What can hang from each mark
J: G P
S: G P
D: G
C: L
L: C
G: C D J S
M: G

Known rows, with every way that one mark hangs from another
G{S}: [ 0.41  0.26  0.25  0.50  0.01  0.48 -0.25 -0.94 -0.16  0.47 -0.26  0.10
  0.83  0.63 -0.13 -0.38  2.19  0.32 -0.90 -0.47  0.06  0.29 -0.52  0.18
  0.60  0.57 -0.61  0.44  0.14 -1.24  0.40 -0.01  0.18 -0.05  0.43]
G{C{L} D J S}: [ 1.27  0.01  0.85  0.05 -0.96  2.28  0.64 -0.32 -0.95  0.85 -0.59 -0.29
  0.68  0.07 -0.41  0.39  5.64  0.32 -3.42 -0.37  0.07  0.50 -0.81 -1.00
  0.94  0.46  0.10  1.39 -1.04 -4.70 -0.26  0.16 -0.25  0.42 -1.26]
L{C}: [-0.07 -0.33 -0.91 -0.10  0.87  0.70 -0.15  0.76 -0.07  0.40 -0.11 -0.72
  0.14 -0.35  0.62  0.51  2.40  0.10  0.10 -0.04  0.44 -0.78 -0.10 -0.27
 -0.08  0.96 -0.09  0.01 -0.16 -0.07 -0.49 -0.06 -0.02  0.20 -0.32]
C{L}: [ 0.36 -0.09 -0.17  0.33  0.00 -0.34  0.53 -0.32  0.07  0.00 -1.01  0.61
 -0.04 -0.96 -0.64 -0.65  0.01  0.06 -0.69  0.62  0.31 -0.83  0.09 -0.52
 -0.01 -0.09 -0.11  0.50 -0.35  0.09 -0.23 -0.05 -0.08  0.21 -0.38]
S{G P}: [ 0.48 -0.31  1.57 -0.34  0.56  0.85  0.54 -0.71 -0.53  0.46  0.41  0.26
 -1.22  0.92  2.21  1.18  3.77 -0.38 -0.45 -0.94  0.90 -1.15  0.14  0.76
  0.16  0.34 -0.54  0.42 -0.64  1.28  0.23 -0.59  0.21  0.50 -0.07]
D{G{J S{P}}}: [ 0.77  0.03  0.97  0.56  0.05  1.57  0.36 -1.09 -0.29  0.29  0.18  0.44
  0.50  1.37  1.01  0.57  2.85  0.01 -1.45 -1.58  0.48  0.00 -0.81  0.19
  0.68 -0.04 -0.74  0.83 -0.38 -1.45  0.09 -0.42 -0.33  0.09 -0.37]
J{G{C D}}: [ 0.37 -0.17 -0.20 -0.42 -1.09  1.21 -0.45  0.62 -0.54  0.66 -0.30 -0.55
 -0.39 -0.13 -0.25  1.46  4.31  0.93 -0.50 -0.63 -0.17 -0.59 -0.23  0.03
 -0.13  0.07  0.17  0.87 -0.67 -0.47 -0.63 -0.07 -0.12  0.26 -1.12]
S{G}: [ 0.32 -0.62  1.00 -0.52 -0.34  0.69 -0.12 -0.03 -0.34  0.39  0.10 -0.49
 -0.85  0.31  1.45  0.56  2.57  0.10 -0.35 -0.30  0.16 -0.26 -0.17  0.29
  0.05  0.12 -0.26  0.62 -0.38  0.86  0.42 -0.44 -0.16  0.23 -0.38]
M{G}: [-0.16 -0.04 -0.59  0.35 -0.31 -0.07  0.22 -0.71  0.46  0.46 -0.33 -0.63
  0.13  0.02 -0.45  0.04  3.63  0.17  0.68 -0.33 -0.02  0.74 -0.16  0.33
 -0.09 -0.16  0.00  0.31 -0.03  0.78 -0.01 -0.07 -0.32  0.69 -0.30]
M{G{C{L}}}: [ 0.43 -0.28 -0.82  0.41  0.05  0.32  0.50 -0.52  0.26  0.72 -0.89 -0.65
  0.00 -0.88 -0.91  0.04  4.33  0.33  0.12 -0.32  0.39  0.19 -0.15 -0.30
 -0.05 -0.04  0.44  0.47 -0.29  0.30 -0.35 -0.08 -0.53  1.13 -1.01]
S{G{J} P}: [ 0.48 -0.42  2.36 -0.67  0.22  1.58  0.84 -0.63 -0.71  0.27  1.01  0.15
 -1.20  1.41  2.55  1.48  3.88 -0.52 -1.14 -0.90  0.82 -0.40 -0.10  0.53
  0.27  0.13 -0.31  0.56 -1.14  0.58  0.33 -0.55 -0.04  0.47 -0.25]
M{G{D J}}: [-0.22 -0.04  0.06  0.06 -1.22  0.80  0.44 -0.57  0.02  0.38 -0.08 -0.91
  0.22  0.55  0.09  0.57  5.30  0.06 -0.47 -0.31 -0.46  1.48 -0.35  0.13
  0.13 -0.36  0.04  0.79 -0.69 -1.27 -0.11  0.08 -0.42  0.59 -0.78]
M{G{C}}: [ 0.24 -0.22 -0.71  0.25  0.05  0.49  0.29 -0.33  0.22  0.70 -0.43 -0.88
  0.05 -0.42 -0.50  0.33  4.43  0.28  0.47 -0.56  0.23  0.60 -0.21 -0.05
 -0.08 -0.01  0.44  0.21 -0.09  0.27 -0.29 -0.07 -0.50  1.02 -0.75]
J{G{C D S} P}: [ 0.94  0.33 -0.07  0.11 -1.21  2.25 -0.17 -0.22 -0.93  0.53 -0.16 -0.44
  0.72  0.21  0.53  1.46  8.45  1.08 -1.08 -1.98  0.13 -0.69 -0.38  0.75
  0.56  0.28  0.01  1.51 -1.46 -1.11 -0.83 -0.22  0.04  0.57 -0.98]
M{G{D J{P}}}: [-0.08  0.11  0.02  0.11 -1.37  1.12  0.74 -0.61 -0.09  0.18  0.04 -0.84
  0.40  0.40  0.56  0.62  6.80  0.05 -0.48 -0.87 -0.30  1.36 -0.28  0.38
  0.27 -0.47  0.14  0.97 -1.10 -1.23 -0.38 -0.02 -0.42  0.78 -0.86]
S{G{C{L} D J} P}: [ 1.12 -0.45  1.95 -0.72 -0.09  2.04  1.22 -0.24 -1.05  0.74  0.15  0.02
 -1.27  0.50  2.07  1.74  6.17 -0.39 -2.27 -0.87  0.92 -1.00 -0.08 -0.09
  0.38  0.37 -0.05  1.13 -1.51 -1.17 -0.30 -0.47 -0.10  0.82 -1.22]
S{P}: [ 0.11  0.33  0.52  0.21  0.86  0.13  0.60 -0.62 -0.17  0.10  0.27  0.78
 -0.38  0.62  0.78  0.63  1.44 -0.40 -0.09 -0.67  0.76 -0.94  0.32  0.52
  0.09  0.25 -0.29 -0.18 -0.28  0.45 -0.22 -0.20  0.31  0.30  0.31]

Rows
[ 0.74  0.18  0.25  0.07 -0.66  1.64 -0.35 -0.33 -0.76  0.99 -0.34 -0.16
 -0.04  0.66  0.04  1.55  6.07  0.90 -1.20 -1.29  0.22 -0.81 -0.46  0.45
  0.37  0.61 -0.38  1.13 -0.75 -1.05 -0.43 -0.18  0.18  0.36 -0.67]	J{G{C D S{P}}}
[ 1.28 -0.13  0.60  0.37 -0.22  2.43  0.37 -0.39 -0.50  0.39  0.17 -0.12
  0.83  0.60  0.87  0.71  4.53  0.29 -1.53 -2.00  0.51  0.17 -0.92 -0.17
  0.80 -0.12  0.04  1.04 -0.68 -1.96 -0.34 -0.39 -0.63  0.44 -1.09]	D{G{C J{P} S}}
[ 1.39 -0.16  0.78  0.54  0.35  2.02  0.71 -0.92 -0.43  0.60 -0.33  0.48
  0.36  0.45  0.32  0.58  3.66  0.14 -2.01 -1.43  0.89 -0.57 -0.78 -0.43
  0.73  0.02 -0.26  1.01 -0.59 -1.74 -0.26 -0.43 -0.50  0.54 -1.07]	D{G{C{L} J S{P}}}
[ 0.92  0.16  0.17  0.19 -0.54  1.46 -0.11 -0.52 -0.71  1.01 -0.82  0.10
 -0.02  0.15 -0.31  1.25  6.18  0.95 -1.48 -0.95  0.41 -1.18 -0.40  0.21
  0.35  0.52 -0.49  1.35 -0.89 -1.02 -0.55 -0.19  0.12  0.48 -0.87]	J{G{C{L} D S{P}}}
[ 0.53  0.50  0.00  0.30 -1.51  1.65 -0.20 -0.63 -0.73  0.27 -0.09 -0.14
  0.76  0.69  0.88  1.17  7.55  1.03 -0.78 -1.75 -0.12 -0.52 -0.34  1.16
  0.59  0.12 -0.51  1.62 -1.38 -0.72 -0.61 -0.21  0.19  0.23 -0.53]	J{G{D S} P}
[ 1.45  0.21  0.84  0.21 -1.03  2.71  0.93 -0.37 -1.12  0.54 -0.38 -0.12
  1.01 -0.03  0.33  0.53  7.55  0.29 -3.33 -1.15  0.26  0.26 -0.68 -0.64
  1.10  0.31  0.25  1.65 -1.70 -4.61 -0.62  0.05 -0.23  0.63 -1.35]	G{C{L} D J{P} S}
[ 1.14 -0.28  0.56  0.32 -0.08  2.12  0.20 -0.33 -0.38  0.59  0.05 -0.16
  0.62  0.63  0.45  0.57  3.09  0.31 -1.60 -1.48  0.38  0.29 -1.02 -0.43
  0.66 -0.07 -0.13  0.83 -0.29 -2.11 -0.08 -0.30 -0.64  0.30 -1.00]	D{G{C J S}}
[ 0.69 -0.07 -0.04  0.44 -0.99  1.56  0.65 -1.00 -0.22  1.07 -0.81 -0.80
  0.63  0.04 -0.61  0.28  7.60  0.42 -1.68 -0.64  0.02  1.16 -0.72 -0.35
  0.56  0.10  0.08  1.26 -0.83 -2.60 -0.18  0.03 -0.51  1.00 -1.17]	M{G{C{L} D J S}}
[ 0.66  0.02 -0.02 -0.07 -1.08  1.58 -0.60 -0.04 -0.66  1.03 -0.48 -0.50
  0.22  0.32 -0.32  1.25  5.69  1.12 -1.15 -0.98 -0.12 -0.30 -0.59  0.18
  0.33  0.41 -0.24  1.14 -0.60 -1.23 -0.34 -0.07  0.00  0.23 -0.82]	J{G{C D S}}
[ 1.31 -0.27  1.00 -0.03  0.05  2.18  0.70 -0.57 -0.67  0.62 -0.17 -0.02
  0.80  0.10 -0.53  0.03  3.46  0.24 -2.63 -0.31  0.53  0.58 -0.82 -1.10
  0.81  0.30  0.40  0.87 -0.85 -2.81  0.08  0.08 -0.40  0.53 -0.74]	G{C{L} J S}
[ 0.59  0.13  0.34  0.32 -0.54  1.72  0.73 -1.10 -0.36  1.09 -0.20 -0.73
  0.50  0.74  0.10  0.89  8.19  0.15 -1.40 -1.24  0.23  1.09 -0.64  0.11
  0.60  0.25  0.00  0.94 -0.79 -2.41 -0.17 -0.02 -0.31  1.03 -0.83]	M{G{C D J S{P}}}
[ 1.30 -0.33  0.47  0.44 -0.10  1.97  0.40 -0.48 -0.33  0.57 -0.46  0.14
  0.52  0.20  0.01  0.25  3.17  0.39 -2.01 -1.16  0.52 -0.06 -0.94 -0.66
  0.67 -0.07 -0.16  1.09 -0.44 -2.07 -0.18 -0.33 -0.66  0.40 -1.17]	D{G{C{L} J S}}
[ 0.73 -0.15  0.18 -0.04 -0.44  1.51 -0.58 -0.19 -0.48  0.85 -0.14 -0.38
  0.23  0.39 -0.45  1.01  4.10  1.08 -0.58 -0.91  0.23 -0.30 -0.60  0.15
  0.23  0.32 -0.09  0.77 -0.41  0.06 -0.12 -0.15 -0.12  0.25 -0.47]	J{G{C S}}
[ 0.86  0.05  0.70  0.52 -0.51  1.88  0.32 -0.83 -0.29  0.07  0.19  0.20
  0.92  1.05  1.11  0.36  3.61  0.22 -1.30 -1.75  0.24  0.30 -0.86  0.22
  0.78 -0.30 -0.48  1.12 -0.65 -1.55 -0.07 -0.40 -0.47  0.10 -0.59]	D{G{J{P} S}}
[ 1.02  0.17 -0.01  0.18 -0.59  2.17 -0.12 -0.37 -0.71  0.38  0.18 -0.27
  0.70  0.34  0.45  1.26  6.77  1.03 -0.49 -1.93  0.51 -0.60 -0.41  0.69
  0.51  0.15  0.24  1.13 -1.28  0.17 -0.60 -0.30 -0.12  0.63 -0.65]	J{G{C S} P}
[ 0.06  0.14  0.17  0.36 -1.27  1.16  0.39 -1.30 -0.06  0.74 -0.24 -0.80
  0.76  0.98 -0.04  0.33  6.62  0.26 -1.13 -0.78 -0.43  1.76 -0.74  0.23
  0.57  0.02 -0.40  1.12 -0.58 -2.10  0.17  0.07 -0.31  0.61 -0.53]	M{G{D J S}}
[ 1.08  0.53  0.27  0.34  0.16  1.50  0.24 -0.58 -0.86  1.13 -0.58 -0.02
  0.42  0.25  0.15  0.79  6.22  0.25 -2.04 -1.41  0.52 -0.65 -0.36  0.07
  0.82  1.07 -0.39  0.77 -0.38 -3.37 -0.40 -0.07  0.38  0.50 -0.51]	G{C D S{P}}
[ 0.73 -0.02 -0.03 -0.19 -0.63  1.82  0.01  0.43 -0.63  0.10  0.28 -0.32
  0.06 -0.18  0.68  1.51  5.38  0.79  0.21 -1.57  0.44 -0.75 -0.06  0.58
  0.07 -0.23  0.64  0.86 -1.38  1.05 -0.89 -0.28 -0.24  0.67 -0.95]	J{G{C} P}
[ 1.39  0.23  1.24  0.15 -0.41  2.40  1.07 -0.82 -1.06  0.89 -0.43  0.27
  0.45  0.41  0.06  0.81  6.32  0.01 -3.50 -0.88  0.61 -0.14 -0.57 -0.68
  1.03  0.62 -0.10  1.30 -1.30 -4.35 -0.41  0.03  0.02  0.65 -1.03]	G{C{L} D J S{P}}
[ 1.21  0.31  1.00 -0.08 -1.02  2.93  0.65 -0.15 -1.19  0.54  0.34 -0.59
  1.11  0.65  0.72  1.00  7.62  0.25 -2.87 -1.56  0.05  0.91 -0.75 -0.26
  1.12  0.37  0.37  1.29 -1.43 -4.67 -0.49  0.08 -0.15  0.55 -1.07]	G{C D J{P} S}
[ 0.90 -0.62  1.44 -0.95 -1.08  2.44  0.49  0.52 -1.02  0.47  0.48 -0.96
 -0.64  0.34  2.02  1.58  6.44  0.03 -1.78 -1.00  0.14  0.18 -0.37 -0.05
  0.40 -0.01  0.44  1.16 -1.43 -1.59 -0.20 -0.32 -0.41  0.58 -1.45]	S{G{C D J{P}}}
[ 1.13  0.29 -0.23  0.27 -1.17  2.09  0.09 -0.34 -0.88  0.54 -0.63 -0.14
  0.69 -0.24  0.26  1.14  8.53  1.13 -1.28 -1.70  0.31 -1.11 -0.35  0.50
  0.60  0.23 -0.07  1.76 -1.58 -1.07 -0.96 -0.24  0.00  0.68 -1.26]	J{G{C{L} D S} P}
[ 0.72  0.21  0.27  0.87  0.40  0.83  0.07 -1.13 -0.12  0.45 -0.34  0.61
  0.48  0.77  0.75  0.26  2.72  0.17 -0.76 -1.61  0.61 -0.74 -0.57  0.45
  0.59  0.22 -0.98  0.76  0.11 -0.68 -0.07 -0.50 -0.09  0.16 -0.20]	D{G{S{P}}}
[ 0.93 -0.08  0.13  0.54 -0.36  1.81  0.96 -1.27 -0.16  0.67 -0.31 -0.59
  0.91  0.03 -0.23  0.20  7.21  0.34 -1.07 -1.11  0.48  1.01 -0.65 -0.16
  0.60 -0.11  0.39  1.05 -1.04 -1.15 -0.17 -0.09 -0.64  1.25 -0.94]	M{G{C{L} J{P} S}}
[ 0.35  0.15  0.50  0.21 -0.27  1.02 -0.32 -1.01 -0.33  0.53  0.00  0.29
  0.07  1.14  0.05  1.02  3.76  0.76 -0.38 -0.95  0.31 -0.57 -0.42  0.78
  0.29  0.31 -0.69  0.80 -0.52  0.78  0.06 -0.24  0.22  0.07  0.16]	J{G{S{P}}}
[ 1.28 -0.03 -0.10  0.55  0.53  1.06  0.29 -0.57 -0.37  0.85 -1.00  0.08
  0.69 -0.68 -0.99 -0.41  3.23  0.53 -1.67 -0.41  0.68 -0.55 -0.52 -0.68
  0.67  0.66  0.02  0.68 -0.13 -1.83 -0.06 -0.03 -0.12  0.57 -0.58]	G{C{L} S}
[ 1.22 -0.09  0.90  0.35  0.28  2.19  0.43 -0.69 -0.49  0.61  0.15  0.20
  0.47  0.88  0.77  0.88  3.74  0.10 -1.65 -1.78  0.74 -0.14 -0.86 -0.19
  0.72  0.09 -0.23  0.77 -0.39 -1.88 -0.18 -0.42 -0.49  0.42 -0.83]	D{G{C J S{P}}}
[ 0.55  0.30  1.75  0.20  0.12  1.67  0.68 -1.45 -0.56  0.19  0.79  0.49
  0.63  1.82  0.74  0.50  2.99 -0.24 -1.96 -0.85  0.45  0.84 -0.61  0.14
  0.86  0.29 -0.45  0.47 -0.69 -2.00  0.48 -0.03  0.09  0.11  0.43]	G{J S{P}}
[ 0.18  0.29  0.53  0.49 -0.87  1.18  0.69 -1.56 -0.19  0.72 -0.17 -0.39
  0.56  1.26  0.42  0.64  7.34  0.07 -1.18 -0.98 -0.06  1.29 -0.56  0.49
  0.58  0.11 -0.56  0.99 -0.74 -1.90  0.12 -0.04 -0.14  0.74 -0.33]	M{G{D J S{P}}}
[ 0.79  0.10  0.28  0.52 -0.49  1.63  0.97 -1.29 -0.35  1.10 -0.67 -0.38
  0.45  0.27 -0.24  0.60  8.09  0.17 -1.78 -1.01  0.39  0.68 -0.58 -0.11
  0.64  0.22 -0.08  1.18 -0.96 -2.26 -0.30 -0.06 -0.35  1.17 -1.05]	M{G{C{L} D J S{P}}}
[ 1.43 -0.02  1.43  0.23  0.67  2.25  1.22 -1.13 -0.79  0.66  0.03  0.48
  0.45  0.53 -0.02  0.53  4.19 -0.05 -2.69 -0.77  1.10 -0.06 -0.62 -0.71
  0.89  0.47  0.20  0.75 -1.01 -2.59 -0.05 -0.07 -0.22  0.71 -0.56]	G{C{L} J S{P}}
[ 1.08 -0.05  0.55 -0.36 -1.19  2.22  1.20  0.52 -0.97  0.08 -0.18 -0.25
  0.20 -0.72  0.50  0.90  5.43  0.00 -2.42 -0.61  0.21  0.06 -0.15 -0.84
  0.49 -0.20  0.91  1.22 -1.82 -3.42 -1.06  0.06 -0.41  0.75 -1.80]	G{C{L} D J{P}}
[ 0.84  0.11  0.04  0.49 -1.01  1.87  0.87 -1.04 -0.33  0.80 -0.66 -0.76
  0.90  0.02 -0.07  0.45  8.88  0.36 -1.60 -1.13  0.17  0.99 -0.63 -0.09
  0.70  0.05  0.20  1.42 -1.17 -2.51 -0.43 -0.03 -0.50  1.17 -1.30]	M{G{C{L} D J{P} S}}
[ 0.84  0.13 -0.35 -0.05 -1.27  1.70  0.26  0.29 -0.78  0.22 -0.41 -0.14
  0.00 -0.68  0.37  1.42  6.96  0.90 -0.68 -1.34  0.26 -1.25  0.03  0.34
  0.16 -0.19  0.34  1.52 -1.72 -0.23 -1.25 -0.24 -0.14  0.72 -1.53]	J{G{C{L} D} P}
[ 1.02 -0.31  0.40  0.03 -0.24  2.05  0.55  0.28 -0.40  0.03  0.34 -0.14
  0.21  0.15  0.90  0.94  2.89  0.09 -0.92 -1.64  0.47 -0.02 -0.54 -0.29
  0.36 -0.48  0.47  0.72 -0.79 -1.19 -0.61 -0.38 -0.78  0.51 -1.35]	D{G{C J{P}}}
[ 0.54 -0.22  0.19  0.28 -0.33  1.64  0.46 -0.97 -0.09  0.85 -0.01 -0.93
  0.74  0.56 -0.40  0.45  6.05  0.31 -0.81 -0.91  0.18  1.63 -0.79 -0.18
  0.52  0.03  0.31  0.64 -0.44 -1.28  0.14  0.01 -0.63  1.00 -0.68]	M{G{C J S}}
[ 0.45  0.76  0.45  0.61 -0.32  0.68  0.14 -1.22 -0.54  0.70 -0.44  0.37
  0.61  0.98  0.53  0.38  5.30  0.06 -1.77 -1.12  0.11 -0.46 -0.26  0.58
  0.81  0.82 -1.12  0.88 -0.27 -2.71 -0.06 -0.07  0.62  0.05  0.15]	G{D S{P}}
[ 0.75 -0.78  1.50 -1.02 -0.93  2.09  0.24  0.59 -0.90  0.68  0.31 -1.02
 -0.92  0.43  1.64  1.48  4.98  0.05 -1.88 -0.61 -0.02  0.32 -0.46 -0.33
  0.28  0.14  0.31  1.03 -1.06 -1.64  0.00 -0.27 -0.41  0.41 -1.34]	S{G{C D J}}
[ 0.27 -0.61  1.59 -0.89 -1.30  1.56  0.19  0.20 -0.72  0.36  0.40 -0.72
 -0.84  0.93  1.89  1.14  4.21 -0.05 -1.61 -0.29 -0.28  0.52 -0.43  0.05
  0.24 -0.05 -0.20  1.10 -0.98 -1.15  0.25 -0.26 -0.20  0.07 -0.83]	S{G{D J}}
